Each row was made from one small tree. The marks that hang from a mark follow it in brackets, in the order of their numbers. Every link used is in the known rows. Write each row's tree.
In the rows, 128 means zero.
Known rows
K819[K831]: [139 154 151 153 127 181 117 119 140  99 139 111 158 134 117 133 145 181
 128 105 109 143  77 117 111 117 124 118 112 111  86 136 143 151 106  95]
K990[K94 K927[K819[K831] K982]]: [113 132 105 136 144 161 104  98 150 114 129 130 162 130 141  93 141 151
 127 121  78  79  95 106  73  83 173 146 112 122 136 115 136 161 107  78]
K927[K42[K795] K982]: [105 157 123 192 120 143 122 108 131 133 133 148 172 143  97  94 140 132
 126 132 106 112  92  97 136  98 163 167 131 107  89 165 200 173 115  93]
K42[K451 K795[K990] K831 K927[K982]]: [117 143 151 230  81 111 117  73 127  78 159 169 161 147  50 140 170 140
  84 105  70 160  98 126 135  83 111 130 130 130  83 151 195 103  71  72]
K18[K492 K927[K42[K831]]]: [131 124 144 213  87 188 120 102 113 101 138 118 165 157  63 104 187 130
 127  82 136 112  66 133 103 103 178  87 136  94  81 122 179 155 132  95]
K819[K831[K982 K990[K927]]]: [150 165 138 139 141 204 112 130 168  97 150 128 176 139 112 144 173 170
 141  97  82 113  86  91 119 113 115 117  98 131 105 116 135 162 100  93]
K990[K94 K703 K927]: [150 112 114 132 143 164 115 116 151  78 139 129 163 133 162 124 162 121
 112 106 105 112  74 100  91 115 218 138  85 140 111 109 105 167  92  65]
K831[K982 K990[K94 K703]]: [163 142 146 151 155 197 141 164 162  68 152 128 173 160 133 145 182 130
 139 124 113 105  76 100 140 116 164 141  50 152 116 152 117 167  94  80]
K492[K18[K927]]: [165 119 151 165 109 163 143 107 131  99 166 131 167 109 102 116 156 143
 112  99 125 135  79  87 112 141 174 126 135 121  65 128 161 160  94  66]
K540[K927]: [125 129 142 163 125 151 119 108 150 103 158 126 175 123  99 126 157 155
  88 121 109 145  73 122 112 123 138 124 131  94  87 157 141 147  95  67]
K492[K18]: [169 138 152 154 125 149 125 129 129 103 169 129 166 107 110 122 142 153
 103 122 118 143  87  97 114 144 166 145 120 129  68 142 152 160  84  65]
K703[K990]: [158 112 144 153 122 186 130 127 155 110 145 120 147 144 133 132 146 144
 127  99 115 127  68 146 123  97 160 143 114 127  88 148 145 157  85  89]
K18[K492 K927]: [147  96 141 197 109 183 143 108 121  97 139 110 160 150  76 107 181 135
 117  85 141 121  71 131 103 115 173  84 138 107  85 123 157 165 116  94]
K831[K982 K990[K703]]: [161 149 147 163 157 215 143 161 172  78 159 123 170 147 115 149 185 141
 141 121 107 124  88  95 146 119 154 139  79 151 109 149 124 172  94  83]
K159[K990[K94 K703]]: [148 111 160 153 133 161 132 106 141  66 132 113 173 149 147 127 165 128
 115 115 125 141  70 125 126 141 204 140  60 133 101 136 120 154  97  73]
K795[K990]: [156 135 162 161 143 149 136 115 139 101 137 126 156 121 132 141 162 164
  94 113 101 154 102 125 140 123 141 126 131 128 100 122 127 139  98  71]
K42[K795 K831 K927]: [129 142 152 229  89 132 117  78 115  85 181 142 161 151  63 107 167 134
 112 100  89 166  61 111 111 103 119 131 116 105  55 161 189 100  94  72]
K990[K94 K703 K927[K42[K831] K982]]: [118 142 111 151 123 178  94 104 148  97 134 137 164 141 141 114 160 120
 122 111 100  82  83  93  98  83 227 158  86 135 121 123 134 172 108  65]
K990[K703 K927[K42[K795] K819 K982]]: [ 98 146  88 185 153 172 112 103 156 121 131 140 158 126 125  85 161 122
 134 135  76 112 113  87  91  95 222 166 144 123 130 107 167 180 118  83]
K159[K990[K94 K703 K927]]: [147 106 140 138 136 161 116  89 152  73 133 124 178 138 155 125 171 120
 111 102 103 129  72 111 111 139 220 139  70 137 106 108 112 161  90  65]
K451[K990[K94]]: [148 113 164 164 136 133 144 135 141  87 148 114 165 134 151 121 149 147
 109 105 140 108  81 142 129 104 167 126  84 126 105 140 130 167  81  69]
K990[K94 K927[K42[K795] K819 K982]]: [ 99 137  91 162 136 128 103  96 139 126 127 156 172 137 128  70 144 112
 127 132  75  75  92 100  84  86 197 166 124 109 130 124 177 166 116  78]
K831[K982]: [143 139 149 159 147 191 130 138 157 107 165 129 174 137 101 131 158 151
 135 124 122 119  86  91 118 121 150 156 120 130  87 165 142 161  95  81]
K42[K927]: [128 126 152 187 123 150 133  99 133  95 160 130 159 126  97 114 158 133
 108 106 101 149  61 117 109 105 127 133 128 111  76 157 161 137  85  80]
K540[K927[K990]]: [138 142 155 154 121 146 135  95 151 102 147 133 179 125 105 132 159 153
  76 132 104 135  89 143 113 123 128 122 123 104  86 139 142 146  98  80]
K927[K982]: [126 131 137 166 134 175 133 115 151 118 145 121 161 127 107 114 136 155
 115 124 110 117  96 107 126  96 155 157 126 128  96 170 147 172  98  82]
K492[K18[K927[K990]]]: [176 129 160 158 106 158 155  96 130 101 157 137 171 109 109 120 156 142
 101 111 120 126  92 103 114 142 165 125 130 129  66 112 164 162  96  76]
K795[K42 K990]: [144 146 157 157 147 152 123 117 111  89 149 133 181 119 133 122 171 164
 106 119 104 150  91 119 153 137 165 124 129 133  95 119 134 129  94  80]
K831[K982 K990[K94]]: [163 142 150 145 144 179 134 155 157  82 154 137 183 157 117 137 172 133
 137 118 106  94  72 106 138 113 136 140  63 141 109 162 131 159  93  81]
K703[K990[K927[K819]]]: [145 107 115 146 136 188 117 113 168 120 142 127 147 129 137 113 151 138
 130 100  81 113  81 141  91  88 181 147 139 126 111 113 140 157  90  83]
K18[K492 K927[K819 K982 K990[K94]]]: [131 108 137 193 118 171 159  90 122 107 113 117 159 157  94  80 172 132
 113 126 127  69 104 157  86  84 177 107 127 121 125 110 165 170 129 109]
K42[K451 K795 K831[K990[K703]] K927]: [136 142 145 234  80 140 117 107 136  40 171 159 169 161  48 145 184 117
 105  95  69 176  62 136 130  97 120 108  89 127  75 148 182 112  75  81]
K927[K42[K831[K982]] K819]: [103 170 144 196 132 193 101 131 146 116 154 130 167 137  81  99 159 147
 155 137  97 115  91 118  92  96 164 157 142 100 112 152 174 142 135  85]
K451[K990[K94 K703 K927]]: [148 108 138 152 147 150 133 129 156  80 147 118 161 125 173 127 167 135
 109  97 127 105  92 122 112 105 212 127  82 141 119 103 108 179  78  62]
K990[K94 K703]: [151 119 140 152 141 166 135 137 136  72 139 114 157 148 155 126 155 131
 119 122 133 127  69 119 111 117 199 140  72 135 103 145 113 160  99  75]
K795[K42 K990[K94 K703 K927[K982]]]: [137 135 124 132 155 155 116 106 122  83 138 140 178 123 170 118 178 144
 102 120  96 109 100  96 138 119 222 139  99 157 128  97 110 148  88  68]

Which tree is each row?
[149 100 115 125 122 172 117 106 160 117 135 134 152 146 154 121 142 128
 120  97  98  78  74 129 108  74 187 157  99 139 111 133 137 168  80  78]
K703[K990[K94 K927[K982]]]
[131 136 154 173 125 149 153  84 136  90 134 136 155 141 125 113 157 125
  98 133 108 106  87 127 114  83 149 152  92 141 102 146 151 155  89  90]
K42[K927[K982 K990[K94 K703]]]
[136 125 138 202 128 209 141 122 133  95 133 107 160 160  74 101 194 154
 146 100 117 105  89 130  94 103 147  79 135 108 121 108 162 160 131 108]
K18[K492 K927[K819[K831[K982 K990]]]]
[ 89 140 134 195 119 154 120 100 149  93 138 143 156 126  69 117 144 150
 117 124  77 131  88 137  90  73 115 137 145 116 116 155 182 147  85 100]
K42[K451 K927[K819[K831] K982]]
[153 157 132 146 137 201 117 123 160  80 136 115 161 135 134 145 172 165
 127  95  81 139  82 110 120 113 138 105  91 131 107  99 121 163 101  91]
K819[K831[K990[K703 K927]]]
[ 76 147 119 183 122 148 104 110 158 118 134 149 178 120  75 108 145 143
 100 149  87 115  96 136 101  91 153 147 159  86 124 163 182 164 107  80]
K540[K927[K42[K451] K819 K982]]
[140 134 142 180 117 161 134 111 128 113 154 137 166 107  99  92 156 134
 128 119 112 125  87  93  99 133 185 135 152 104  87 120 183 164 115  74]
K492[K18[K927[K42 K819]]]
[154 159 134 132 147 203 116 138 163  78 139 126 171 152 139 148 179 157
 143 104  93 102  83  89 117 112 146 120  66 144 120 113 119 164  98  90]
K819[K831[K982 K990[K94 K703 K927]]]
[138 131 138 173  97 157 130 107 136 109 150 152 174 108  85 117 147 132
 112 109 119 112  88  89 122 121 181 140 144 119  78 137 190 181  94  76]
K492[K18[K927[K42[K451] K982]]]
[155 163 152 145 144 203 127 150 155  74 139 118 167 161 134 148 172 164
 146 113 110 112  80 100 130 115 133 122  56 140 115 136 125 159 103  94]
K819[K831[K982 K990[K94 K703]]]
[ 96 135 125 211 116 196 127 101 120 126 110 109 153 153  74  77 173 147
 144 111 122  87  97 130  90  82 172 102 159  92 125 115 193 177 144 115]
K18[K492 K927[K42 K819[K831] K982]]
[129 128 138 167 150 160 125 118 161 107 150 112 159 109 142 111 158 166
 120 100 100 116 107 131  98 100 164 117 132 119 123  95 134 170  92  77]
K451[K990[K927[K819[K831]]]]
[102 182 146 162 135 164 114 104 152 121 130 139 179 130 100 115 162 164
 113 156  91 111 105 136  95 112 123 132 140  87 120 123 173 150 127  98]
K540[K927[K42 K819[K831[K982]] K990]]
[132 141 160 228  79 105 113  82 122  65 165 170 166 147  53 147 176 136
  83  96  71 180  81 135 126 101 108 113 126 122  71 140 188  91  72  71]
K42[K451 K795[K990] K831 K927]
[134 114 134 154 140 185 123  83 168  94 138 119 171 124 132 125 168 133
 111 105  94 133  96  99 121 128 213 150 101 141 107 115 125 176  93  71]
K159[K990[K703 K927[K982]]]
[141 161 154 169 125 202 106 140 128  74 184 128 200 141  86 121 180 153
 140 113 104 126  64 107 144 122 158 130  92 133  86 157 144 130  99  85]
K795[K42[K831[K982 K990]]]
[139 157 141 169 109 116 129 116 128  75 111 170 186 158 122 131 154 103
 106 143 112 117  86 151 120 117 180 140  82 126  95 119 183 167 103 106]
K927[K42[K451 K795] K990[K94 K703]]
[149 146 148 182  92 176 131 104 134 106 161 138 170 118  84 111 162 138
 118 102 106 111  87  86 134 114 167 133 121 120  80 135 181 166 106  69]
K492[K18[K927[K42[K831[K990]] K982]]]
[161 144 158 164 103 153 144  96 127 109 147 145 175 110 106 114 156 132
 108 114 122 117  88 102 118 139 171 130 132 118  69 110 181 169 106  82]
K492[K18[K927[K42 K990]]]
[153 165 154 142 137 189 123 144 151  83 141 124 175 160 122 143 166 166
 143 111 103 105  74 106 129 112 111 120  67 130 108 142 136 153 102  96]
K819[K831[K982 K990[K94]]]
[120 137 152 208  88 147 107 115 142  47 161 148 168 147  59 129 172 121
 110 104  61 137  57 168  99  72 113 112  93 118 109 153 162 108  85  78]
K42[K451 K831[K990[K94]] K927[K819]]
[ 95 176 145 193 106 169 113 103 154 112 122 150 173 132  73 111 139 142
 118 154  78  96 121 168  99  68 153 159 139 119 123 137 191 159 124 107]
K927[K42[K451 K831] K819 K982 K990]
[122 123 127 152 119 127 106  72 140 108 126 149 191 143 129  99 156 112
 114 110  89 100  76 101 123 122 198 155  87 117 103 125 167 164 101  75]
K159[K990[K94 K927[K42[K795] K982]]]
[141 110 140 193 116 108 140 139 139  61 147 148 175 152 120 139 155 125
 104 113 126 141  86 142 130 117 180 123  83 134  96 139 162 166  66  79]
K42[K451[K990[K94 K703]] K795]
[127 131 143 206 130 108 151  80 117  91 139 151 149 152 125 110 172 127
  94 126  96 138  96  99 140 100 148 147 105 138 104 141 169 129  86  72]
K42[K795[K990[K94 K703]] K927[K982]]
[140 148 163 155 117 150  98 130 114  59 162 156 198 145 102 151 179 154
 109 117 108 122  82 126 142 124 169 127  92 146 104 138 137 112  81  72]
K795[K42[K451 K831[K982]] K990[K94]]
[ 88 182 139 168 127 159 118  87 151 131 119 134 171 125 103 102 149 168
 103 159  85 101 114 140 101  91 127 138 144  90 128 130 178 159 128  99]
K540[K927[K42 K819[K831] K982 K990]]
[128 114 138 203 120 185 160  88 131 116 120 113 156 147  81  84 173 142
 115 124 120  85 115 152  90  87 172 106 150 119 119 110 169 173 131 113]
K18[K492 K927[K819 K982 K990]]
[146 106 143 133 126 143 112  83 148  88 138 130 185 134 138 118 162 123
 108  97  95 121  65 118 109 134 192 138  81 123  99 116 128 152  90  67]
K159[K990[K94 K927]]
[127 124 139 151 117 151  98  86 157  96 131 148 193 121 105 130 163 119
 110  95  83 136  72 123 116 134 188 135 117 113  92 113 159 166  92  80]
K159[K990[K927[K42[K451]]]]
[165 138 159 142 135 158 150 117 137  78 127 125 165 146 153 132 154 134
 102 135 124 116  90 146 114 116 176 139  72 144  99 122 121 161 102  92]
K927[K990[K94 K703]]
[125 164 146 152 130 163 139 108 138 108 105 139 168 146 145 113 145 123
 113 152 119  75 103 132 127  89 190 166  83 138 117 134 158 188 117 101]
K927[K42 K982 K990[K94 K703]]
[149 112 160 167 145 151 149 144 145  74 145 107 156 138 167 127 160 142
 112 109 150 116  89 137 128 109 197 127  72 138 114 134 114 176  83  67]
K451[K990[K94 K703]]
[107 140  97 177 128 135  92 108 150 112 139 163 179 120  92  99 153 117
 123 117  62 127  88 118  81 107 182 142 159 101 107 107 185 161 106  87]
K990[K927[K42[K451 K795] K819]]
[128 133 136 213  97 157 151  79 111 121 113 139 172 163  74  88 177 119
 114 114 129  84 100 133 120  97 172 107 139 108  91 112 209 179 131 120]
K18[K492 K927[K42[K795] K982 K990]]
[132 172 129 149 125 188 105 114 156 107 128 130 170 133 117 127 160 164
 129  98  72 110  84 109 127  95 124 116 105 117 109 111 154 169 108  98]
K819[K831[K990[K927[K42 K982]]]]
[148 139 153 147 153 151 127 129 105  65 138 128 175 135 166 124 179 149
 106 127 121 138  84 118 149 138 202 126  87 146 115 115 112 133  94  75]
K795[K42 K990[K94 K703]]
[ 89 146 120 197 117 120 103 112 143 105 142 157 184 131  72 105 154 132
 102 144  83 143  84 136  98 118 147 132 156  73 106 149 195 144 109  82]
K540[K927[K42[K451 K795] K819]]
[116 164 142 179 135 166 129 127 152  90 110 145 170 128 111 121 153 124
 121 157  92 127 110 171  94 103 182 143 131 119 124 106 170 173 121 112]
K927[K42[K451] K819 K990[K703]]
[159 142 126 149 158 215 129 145 183  83 161 135 175 136 120 146 192 135
 136 107  86 112  93  80 130 116 172 137  90 153 115 119 116 176  90  76]
K831[K982 K990[K703 K927]]
[ 91 148 129 171 136 169 117 100 155 120 143 117 162 125  99 104 145 181
 107 142  89 122 103 120  96  95 128 135 145  93 123 153 152 150 112  80]
K540[K927[K819[K831] K982]]
[135 115 112 129 118 168 106 106 156 127 124 144 156 146 152 113 143 117
 127  99  98  68  70 127 111  71 195 163 104 128 114 130 157 174  88  83]
K703[K990[K94 K927[K42 K982]]]
[136 143 144 201  93 155 104 126 145  75 180 160 186 161  44 148 159 142
 124 111  99 148  83 109 115 115 140 141 111 126  68 169 182 129  84  79]
K42[K451 K795 K831[K982]]
[132 117 134 142 123 149 100  97 152  72 121 144 187 139 139 133 168 105
 112 104  98 124  69 122 112 133 224 138  77 129 110 106 138 168  91  73]
K159[K990[K94 K703 K927[K42[K451]]]]
[159  98 121 123 120 167 115 113 155 106 138 136 155 145 157 125 149 124
 121  88 100  94  60 135 102  90 185 142  97 132 101 123 131 157  79  76]
K703[K990[K94 K927]]
